Each row was made from one path, in order. Every step used is in the known rows, and no mark comes twice. Write each row's path.
Known rows
zivan-dogo: [  4  29   6  -3  16   5 -18 -18  26 -22   3 -14 -31  23 -11  -4  -1  20
   1  10 -11  10   5   4  -4  -3]
bovu-dogo-samu: [  9  21  10   2  12  16   0   1  20 -21   1 -22 -21  20  12  -6   6   7
  -2   9 -21   5  11  -5  -9   1]
dinopo-bovu-dogo: [ 20  16  18   3  25  13  -1   5  36  -7   1 -19 -14  18  -3  27  -1   3
  -2  12 -28   2   7   5 -12 -12]
dogo-samu-bovu: [ -8  19   9  10  -6  16 -12 -10  22 -23   5  -7 -20  16  17 -40   7   8
  16   3  -4  -3  -4  12   0  -3]
dogo-samu: [ -3  20  -1  10   5  16  -2 -19  20 -25   2 -13 -29  14  11 -23   8   7
  -3   5  -9   1  -1   2  -3  -1]
peta-dinopo-bovu-zolif: [  5   9  10   3  18  24 -23   3  27  -8  -5 -26  -8 -14 -31   4  15  -7
  -8  10 -37   2  -7  -9  -3 -12]
sagi-vemad: [-16  25   5  12  22   2  -9 -27  14 -29   3 -10  -8   6  -3  -2  -7  27
 -12   9 -11  -8  -5  14 -11 -12]
sagi-samu-peta-dinopo: [ -8  20   8   3   1  10 -27  -7   6 -10  -3 -23 -16  -9  -9 -28  19  20
  17   9 -17  -3   2 -13   5  -9]
dinopo-bovu-zolif: [ 10  17  12   1  17  19 -12   0  31  -5  -4 -17 -21   5 -19   4   1 -10
 -12  15 -30   7  -9  11  -4 -13]
peta-dinopo-bovu-dogo-samu: [ 18   4  15  -2  11  27  -4  12  20 -15   0 -29 -10  -9  -2  14  12  -1
   8   2 -31  -6  14 -25  -9  -3]
peta-dinopo-sagi-vemad: [-15  17 -10  14  44 -11 -10 -24  17 -21   7 -21   4  -3 -17   5  11  18
 -11  16 -19 -10   0   1   3 -17]
samu-sagi-vemad: [-20  21  -4   2  28 -14 -12 -22  20 -32   4  -8 -19   8   4   0  -7  17
 -23  16 -23  -8   6  20   2 -22]
dogo-samu-dinopo: [ -2  24  20   6 -18  27  -3 -14  10 -27   6  -6 -33   9   1 -18   5   5
   3   3   0  -8  -7  -1  -6  -2]
dogo-samu-peta-dinopo-sagi: [ -4   5  -9  10  29  -2 -12 -11  22  -8  11 -27 -13  -2   2 -40  18   3
  14   8 -14   2  -1  -5  19  -2]
zivan-sagi-samu: [ -9  23   6   5  -7   8 -11 -18  12 -25   1  -4 -26  21  15  13  14  17
  11   8 -12  -4   1  -7 -17 -19]
peta-dinopo-bovu: [  4   8   9  13  20  18 -14  -9  28 -11  -2 -19  -9  -8 -20  12  13   2
  -1   7 -21 -10  -3  -8  -3 -14]
bovu-dogo-samu-dinopo-sagi-vemad: [ 10  24  16  -5  14   3   8  -2   8 -26  16 -17 -14  12   3  11  -6  14
   1  13 -13 -12   7   5  -9  -8]
bovu-dogo-samu-peta: [  8  15  15  -1  16  11  -6   3  22 -11   7 -25 -17  15  19 -30   1  11
  14   3 -19  10   9   0  -1   4]
zivan-sagi: [-16  14   9  16  20   4 -13 -23  29 -24   8  -3 -14  21  13   9  13  13
   1   3 -12  -2  -8  -3 -16 -16]
dinopo-bovu: [ 10  15   9  12  20  13  -5 -14  32 -12   2 -10 -21  12  -6  11  -1   2
  -2  10 -15  -1  -4  14  -4 -14]
samu-bovu: [-12  25  15  14   9   9 -20 -14  30 -16   3  -4 -10  21   3 -27   6  11
   9   7  -7   0  -8  17  -1 -11]
peta-dinopo: [-14  18   4  17  18  12 -19 -17  20 -19  -3 -19  -6   0 -17 -10  20  12
  -7   7 -19  -4  -5 -13  -5  -8]
dogo-bovu: [-20  19   6  15  23   4  -4 -12  38 -18   3 -20 -28   5  21 -13   2   8
  -7   2  -4   2 -10   8  -7  -8]
bovu-dogo-samu-peta-dinopo-sagi: [  9   7   1   1  35  -3  -8   7  25  -4   9 -35  -6   6   6 -23  19   5
  16  10 -25   6  11 -12  11   0]

Write each row's path
[ -4  24  -3   6   8  -4 -19  -4  15 -11   0 -15 -14  10  -8 -14  27   7
  19  20 -14  -8   4  -1  11 -19] -> peta-dinopo-sagi-samu-bovu
[ -7  16 -12  20  41  -7 -11 -16  29 -11   3 -21 -10  11 -15  -2  24   4
  -7  18 -19   1  -2  -5   8 -13] -> peta-dinopo-sagi
[  5  32 -15   6  16  -8   0 -15  16 -12  -1 -11 -34  30  -2   4  13   3
  -2  30 -14   5   5  12   6 -17] -> dinopo-sagi-samu
[  7  -3  11   3   8  25 -15  -5  22  -8   7 -25 -12 -22  -1 -25   9   2
  22  -4 -17  -7   0  -8   8  -3] -> dogo-samu-peta-dinopo-bovu
[  3   2  16   8  22  15 -22  -6  31  -2   5 -22  -3 -14 -15 -12   8   6
  15   0 -20  -4  -4  -3   5 -11] -> samu-peta-dinopo-bovu
[ -8   9  -4  15  45 -10 -20 -15  31  -1  10 -24  -4   5 -10 -25  18   8
   6  11 -17   5  -5   2  17 -11] -> samu-peta-dinopo-sagi
[ 18  28  24  -3 -28  29  -4  -3   9 -15   1  -3 -36   4 -13  22  -1   4
  12  13  -8 -14  -2   6  -8 -17] -> sagi-samu-dinopo-bovu
[ 22  20  40  -1   3  25  -3  10  31  -9   6 -13 -15  14 -13  30  -3   4
   4   9 -19  -7   2   1 -17 -13] -> samu-dinopo-bovu-dogo
[  3  17   1  -5  16  -2  -3   7  24 -24   1 -21 -33  21  19  -3   6  -2
 -12  15 -30   7  21  -2   2  -9] -> bovu-dogo-samu-sagi
[-16  10  12   1  -1  10 -28 -12   8 -18   4 -16  -9  -9   9  -9  24  22
  30   0 -18  -7  -1 -22  -6 -16] -> zivan-sagi-samu-peta-dinopo
[ -1  24 -15   8  16  -4  -9 -10  11 -13  -2 -20 -21   8 -15   4  27   5
   1  23 -19  -3   8 -10   8 -15] -> peta-dinopo-sagi-samu
[ 21   7   5 -11  16   5   2  15  32 -17   2 -20 -36  13  17  18  -1 -11
  -4  12 -34   1  23   4   2 -14] -> dinopo-bovu-dogo-samu-sagi
[ -1  24   6   3   5   3   7 -21   7 -31  15  -8 -21   6   1  -7  -5  11
  -1  11   0 -14  -3  13  -3 -11] -> dogo-samu-dinopo-sagi-vemad
[ 15  14  24   1 -21  34   3  -7  18 -21   9  -5 -32  -1   0   3  -3  -2
   9   2  -3 -14  -5   4  -5  -7] -> dogo-samu-dinopo-bovu
[  0  -1  18  -5  -1  16 -22  -5  15 -10   7 -14 -10 -16   4  13  16  12
  35  -2 -21 -14   2 -16  -5 -20] -> zivan-sagi-samu-peta-dinopo-bovu
[ 19  24  15   0   9   7   9   4  20 -17  11 -17 -28  28   5   4   6  -2
   5  15 -13   1   6  -1  -4  -5] -> bovu-dogo-samu-dinopo-sagi
[ -2  24  25   6  16   6 -16   6  35 -12   1 -15  -3  29   7 -12   6  13
  10  11 -19   4   3   9  -9  -9] -> samu-bovu-dogo
[ 12  12  14 -11  -1  23 -29  14  13   1  -8 -30 -17 -23 -24 -13  14  -1
  16  11 -36   0  -1  -7   6 -11] -> sagi-samu-peta-dinopo-bovu-zolif
[ 15   0   5 -10  15  10  -8  19  26 -19   0 -30 -23  -8   3  17  12 -10
  -2   8 -41  -6  24 -16   4 -11] -> peta-dinopo-bovu-dogo-samu-sagi
[ 12   2  26  -1  31  15 -19  12  33   2   4 -31   6 -10 -11   4   8   8
  19   2 -32   0   7 -10  -2  -8] -> samu-peta-dinopo-bovu-dogo
[  6  25  -9   3  20 -11  -7 -12  20  -2   7 -14 -31  24   5 -18   8  10
  14  23 -11   8   1  17  16 -14] -> dinopo-sagi-samu-peta
[ 24   6  22  -8  15  19  -1  10  28  -4  10 -24 -18   6  15  -8  -6   3
  21   2 -22   6   8   5  -1   0] -> dinopo-bovu-dogo-samu-peta
[ 12  25  30  -2 -12  27  -1   4  14 -25   5 -14 -24  14   3  -5   6   8
   4   5 -12  -4   5  -7 -15   0] -> bovu-dogo-samu-dinopo
[ 18  15  26  -8 -21  40  -6   6  17 -17   3 -14 -33  -5 -13  -6   0 -14
   1   4 -19  -4  -9   3  -7  -5] -> dogo-samu-dinopo-bovu-zolif
